Each row was made from one path, in order. Every step used is in the known rows, and no mark comes twice. Write each row's path.
Known rows
sefilek/duvek/tibo/novu/nulil: [  0.9  25.9 -10.4 -10.7  20.3  10.0   5.3 -37.8  21.1 -25.8  14.4 -24.8
   9.6  14.6 -26.6  91.0   0.6   9.2 -78.7  11.8   3.9  40.0]
duvek/tibo/sefilek: [ -4.6 -13.4   5.8  -4.3  -6.6 -13.9 -24.9 -19.4  49.2  -1.9  -3.2   3.8
  27.8  43.6 -25.8  43.0 -35.0 -32.3 -44.5  -0.4 -14.0  32.2]
duvek/tibo/novu: [-12.9  -2.0  10.2  13.7  11.3 -21.6 -21.7 -56.9  22.6   3.3  18.1 -11.5
  -1.3  34.5 -40.0  52.1 -12.6 -20.6 -59.9  -4.0 -24.5  41.0]
vudamam/vese/novu: [-24.3 -45.5  -3.5 -23.6 -28.0   3.6 -16.2 -32.0  22.5  -5.0  17.3  -7.3
 -14.2   9.0  15.8  13.3 -22.5  14.1 -29.0 -44.3  -0.1  24.0]
vese/novu/nulil/sefilek/duvek/tibo: [ 33.8  -5.6   3.4 -27.8  -5.1  31.7 -16.0 -15.4  44.2 -21.9  33.0 -28.4
  26.8 -12.0  -6.9  70.0  -7.8   4.6 -48.3 -11.8  12.2  48.8]
vudamam/vese/novu/tibo: [-13.7 -31.5 -25.5 -18.5 -19.5  -3.4 -27.1 -41.2  40.6   3.5   4.5 -12.2
  12.0   7.7  15.7   3.9 -23.0  28.7 -24.3 -27.8  13.2  28.9]
novu/nulil: [ -3.9   3.2   3.1 -29.1   4.9  19.1 -10.0   5.3  29.2 -17.2   5.3 -23.5
  47.1  12.4  -5.0  64.0  -9.0  17.3 -43.3   0.1  17.5  47.4]
vudamam/duvek: [-38.0 -33.3   4.7  11.9 -15.9  13.5 -29.1  -0.2  18.7   8.9 -20.5  16.5
  19.2  -1.0 -17.6  49.2 -16.8 -16.4 -14.4 -10.7  -7.4  42.1]
sefilek/vese/novu/tibo: [ -1.1 -22.7 -24.4  11.6   7.6  13.1 -36.0 -70.2  46.0 -15.4  -2.9 -29.3
  10.8  29.0 -27.2  15.4 -28.5  23.4 -44.2 -16.4 -10.0   7.2]
vese/novu/tibo/sefilek/duvek: [ 12.2 -13.0   3.9  -8.6  -7.6  -4.3 -38.3 -13.6  52.8 -20.2   4.4  -7.8
  33.1  15.1  11.6  29.0 -42.9  23.1 -25.9  18.0  -7.1   5.4]
sefilek/novu/nulil/tibo: [-14.4  20.6 -32.6 -40.8   1.3  14.5 -18.1 -15.6  23.4 -27.3  17.5 -46.8
  55.8   1.0 -13.9  55.6 -23.8  -5.5 -44.0 -16.8  -2.6  45.4]
novu/nulil/sefilek/duvek/tibo: [  8.0  14.3 -21.8 -22.4  11.3  42.1   2.8  -6.5  26.3 -18.1   6.7 -29.3
  44.0 -13.2 -19.7  82.0   5.4  -7.6 -51.4   3.7  38.1  70.1]
novu/sefilek: [ -8.8 -20.8   2.6 -37.0   1.6  21.0 -35.0  -4.1  16.1 -14.9 -13.0 -36.8
  45.2  -0.6   8.6  44.4 -30.4   8.3  -4.8 -24.2  10.1  10.1]
nulil/sefilek: [-28.2 -23.0   3.6  -0.5   3.7  19.2 -20.1 -11.8   3.8  10.1   8.0  -9.9
  38.6  -2.9 -17.9  33.6  -7.4 -27.8 -11.6  -4.8  15.3  58.3]
tibo/sefilek/novu/nulil: [-19.0  10.8  -2.4 -28.5 -17.7  24.8 -13.9   1.0  29.2 -23.8   2.3  -6.3
  54.7  16.1 -16.7  70.6 -54.9   0.5 -46.1   2.4 -18.8  39.3]
sefilek/novu/vese: [-13.9  -5.3  -7.6  -5.9 -24.5  30.5 -49.9 -68.3   5.6 -33.3  20.1 -33.6
  44.4  -7.5 -49.3  35.3 -28.3   0.2 -24.8 -36.8  14.3  14.6]
novu/vese: [  5.7 -16.7   5.5  -3.0 -10.6  25.5 -44.2 -42.4  21.9 -26.9  10.1 -29.3
  39.8   0.0 -34.7  22.6  -2.4  10.4 -15.3 -22.7  29.3  13.2]
duvek/tibo/novu/nulil/sefilek/vese: [ -3.3  13.8 -31.5  13.2  18.9  30.6   9.3 -59.5  27.3  -2.5   9.0 -26.2
   8.1  18.2 -62.7  78.2   1.7  -9.4 -74.5 -10.5 -12.5  66.2]
vese/novu: [ -0.9 -36.8  33.1 -14.1 -17.0  -6.4 -41.8 -24.2  32.7 -12.5  31.4 -13.3
   7.6  17.1   3.9  23.1 -29.3   4.6 -26.4 -21.0 -18.5  13.1]
vese/novu/nulil/tibo/sefilek: [ 29.7  -8.9   6.7 -45.1 -13.2  -2.2 -21.2  27.1  72.9 -23.1  28.6 -23.0
  31.1  13.8  16.9  36.0 -24.9  10.1 -28.2  -7.7 -27.2  26.5]
nulil/tibo/sefilek/vese: [-24.8 -13.6 -43.8 -11.1  14.9   4.5  -8.4 -17.7  45.7 -16.7 -15.3 -24.7
  16.0  39.4 -20.5  16.3 -20.4 -24.6 -34.4 -10.7 -28.3  13.8]
vudamam/duvek/tibo/novu/nulil: [-10.5   2.6  -4.2  13.3 -11.8  11.2 -11.6 -15.0  34.7   9.4  -3.3  10.9
  12.8   2.7 -44.4  89.1  -4.0  -9.0 -52.2  -4.0 -22.1  67.7]
nulil/tibo/sefilek/duvek: [-17.0  -3.8 -20.4 -28.8  10.7  -2.9  -7.0  12.4  33.5 -24.0  -1.7 -19.9
  23.8  20.8   8.2  29.8 -13.8 -18.8 -24.2  10.1  -9.3  15.5]

Which path is each row?
[-11.6  -7.8  -3.4  -9.5 -33.3  27.7 -39.8 -37.6  21.5 -29.0   5.7 -11.2
  46.1   7.2 -40.8  38.1 -49.5  -5.7 -21.0 -16.9  -8.2   8.8] => tibo/sefilek/novu/vese
[  0.4   2.3 -11.3  -6.3   8.5  -2.0 -27.9 -40.9  23.9 -18.0  29.2 -38.9
  17.9   2.7 -32.7  18.9  15.6   0.9 -18.2 -17.7 -11.5  18.4] => nulil/tibo/novu/vese
[-12.9  -1.2 -11.9  -6.4  10.7   3.4 -17.3 -43.4  21.2 -25.0   2.9 -21.1
  10.8  20.6 -16.0  56.5  -8.5 -16.9 -59.9  -1.5  21.3  23.5] => sefilek/duvek/tibo
[ -6.3  -1.3  -6.1 -22.7   5.2  39.3  -4.0  11.1  20.4  -3.2   6.3 -19.0
  56.8  -9.6 -13.9  66.3  -2.6  -1.2 -25.4   1.7  27.4  72.0] => novu/nulil/sefilek
[-10.3  -9.7  -7.3 -39.9  12.6  36.7 -19.7  -8.8   4.8 -38.2 -18.1 -42.0
  37.8  -9.9  18.8  60.1 -24.1  17.2 -17.1 -15.1  22.7  -3.6] => novu/sefilek/duvek
[-25.3  -5.6 -16.2  -2.5  20.8  30.3  -7.5 -53.0   1.7 -17.6 -14.0 -39.2
   1.8  19.1 -28.7  57.7 -24.1  21.2 -37.5 -24.0 -32.2   0.9] => tibo/novu/sefilek/vese
[-26.5  -9.6   5.3 -14.3  -0.2  12.4  -5.1   3.7  18.7 -25.3 -10.2   0.6
  20.2  24.6   0.9  50.9 -29.3  -4.0 -35.8  19.0  -2.8  11.4] => tibo/sefilek/duvek
[ 19.5 -18.0  18.8 -28.5 -11.6  27.8 -20.0   5.9  38.8  -8.7  31.9 -19.5
  35.7 -13.2  -0.2  53.1 -16.7  12.3 -25.9 -13.3  -1.7  54.0] => vese/novu/nulil/sefilek
[  5.0   3.1 -16.3  13.8   4.3  36.3 -15.0 -61.6   5.6 -16.5  22.6 -26.4
  16.9 -20.1 -51.4  56.8  13.9 -14.6 -34.5  -7.0  23.1  41.5] => nulil/sefilek/duvek/tibo/novu/vese
[  4.3  -1.3 -11.4  -2.5 -31.1  12.2 -44.1 -56.6  44.2 -25.2   8.5 -13.9
  42.0  19.0 -57.0  42.2 -43.5 -28.0 -45.1 -23.2  -5.7  22.0] => duvek/tibo/sefilek/novu/vese
[-22.3 -28.6  -2.8  15.4 -26.0   4.9 -27.3   2.5  52.4  16.2 -23.9  30.4
  18.5  15.5 -33.5  57.5 -31.1 -39.4 -29.6  -4.0 -24.6  45.7] => vudamam/duvek/tibo/sefilek
[-13.5  20.1  -2.9  -9.8  18.6  38.8  17.0 -11.1  -4.7 -12.5  20.3 -18.4
  23.6 -12.4 -19.1  85.7   8.3  17.3 -45.7  18.2   1.3  58.8] => tibo/novu/nulil/sefilek/duvek
[ -4.4 -26.9 -25.0 -15.0   1.4   2.0 -18.3 -18.9  56.9 -18.7   4.3 -26.0
   0.7  38.0  -8.3   7.9 -30.3 -15.0 -32.7 -22.9 -43.9   0.3] => nulil/tibo/sefilek/vese/novu
[  4.8  19.2   1.9  -4.6  11.9  -4.2  -5.1 -37.8  34.6  -3.4  19.3 -16.9
  18.6  28.9 -40.0  79.3  -4.8   0.4 -73.5   0.9 -10.4  56.6] => duvek/tibo/novu/nulil
[  6.3  19.1 -25.7 -49.6  13.5  18.4   8.4  33.7  48.1 -33.1  -1.5 -29.3
  47.7   9.2  13.7  60.9  -6.4   6.2 -38.2  14.8   6.2  34.7] => novu/nulil/tibo/sefilek/duvek
[-22.3 -27.9  -3.0  14.8 -19.4   3.5 -34.5 -20.8  37.3  12.8 -17.1  12.5
  13.9   9.0 -35.6  53.3 -14.3 -35.3 -33.6 -17.9  -4.7  52.5] => vudamam/duvek/tibo
[ -6.4   1.4 -25.0   3.1  16.5  16.4 -16.8 -71.2  24.3 -11.1 -10.4 -40.2
   1.3  27.8 -46.1  61.9 -20.5  -4.8 -58.9 -32.8 -26.1  13.2] => duvek/tibo/novu/sefilek/vese
[-19.7  -4.0  -5.6  -6.1 -20.5  -6.6 -33.6 -41.5  35.3 -10.2   2.9  -2.2
  31.5  34.5 -38.5  49.8 -54.4 -42.2 -55.4 -11.8 -25.0  34.4] => duvek/tibo/sefilek/novu
[-11.9  -1.8  -9.8  -1.8   3.0 -11.1 -36.4  -7.7  48.8   3.7 -21.8   1.1
  60.0  28.5  -9.6  27.7 -35.8   4.2 -19.6  29.1   4.8  31.1] => novu/tibo/sefilek
[ -9.6  10.2 -24.6 -36.5  26.3   6.8  -8.3 -12.8  11.0 -25.7   5.6 -47.7
  19.4  -2.7  10.3  46.9  -4.1   6.1 -18.3 -10.7 -16.6   4.9] => nulil/tibo/novu/sefilek/duvek
[-41.0 -11.4 -11.5  -3.4 -11.7  27.1 -24.6 -38.0  -9.5   0.3  16.0 -14.5
  42.2 -11.4 -30.2  43.8 -29.8 -34.2 -19.9 -20.5  -0.2  59.0] => nulil/sefilek/novu
[-12.1 -31.8 -23.1 -18.9 -27.6  -4.1 -23.9 -24.2  50.3   3.5  -5.9   2.5
  15.4  16.8  18.7   8.4 -38.4  24.4 -22.3 -15.5   0.1  26.3] => vudamam/vese/novu/tibo/sefilek
[-15.2  -2.8  13.8 -16.7  10.0   9.9 -20.2 -21.4   2.4  -7.8   1.6 -25.4
  24.4   7.0  -7.3  57.6 -23.7  18.4 -19.0 -11.2 -24.7  12.9] => tibo/novu/sefilek
[-11.4  16.2  12.9 -10.2  13.3   9.3   1.0 -14.5  12.7 -10.5  18.7 -13.1
  22.1  16.6 -20.6  77.8  -6.3  23.5 -52.9  10.5 -15.0  46.3] => tibo/novu/nulil
[-30.2   7.7 -24.1  -1.2  -4.8  -2.8 -46.9 -55.3  16.3  -8.4  -2.1 -22.5
  60.2  10.9 -24.1  34.0 -42.0   1.4 -34.6   0.8   7.8  37.2] => sefilek/novu/tibo
[ 17.2 -36.9  26.1 -38.7 -15.0  12.7 -50.0 -12.7  36.1 -22.0  14.6 -33.2
  28.8  -1.9  22.6  32.6 -42.7  18.0  -6.0 -37.1 -15.5  -5.3] => vese/novu/sefilek
[ 29.0 -20.4   7.2 -38.7  -7.7  17.9 -39.7 -28.5  39.7 -37.3  13.8 -43.8
  16.2  -2.1  14.7  51.1 -35.6  11.5 -30.1 -35.7  -1.6  -9.7] => vese/novu/sefilek/duvek/tibo
[  7.6  11.0  -7.2   8.6   6.9  13.7 -18.2 -72.7  17.1 -34.2  20.0 -30.4
   2.8   7.9 -47.6  60.2   7.4   3.8 -55.9  -6.4  11.0  13.6] => sefilek/duvek/tibo/novu/vese
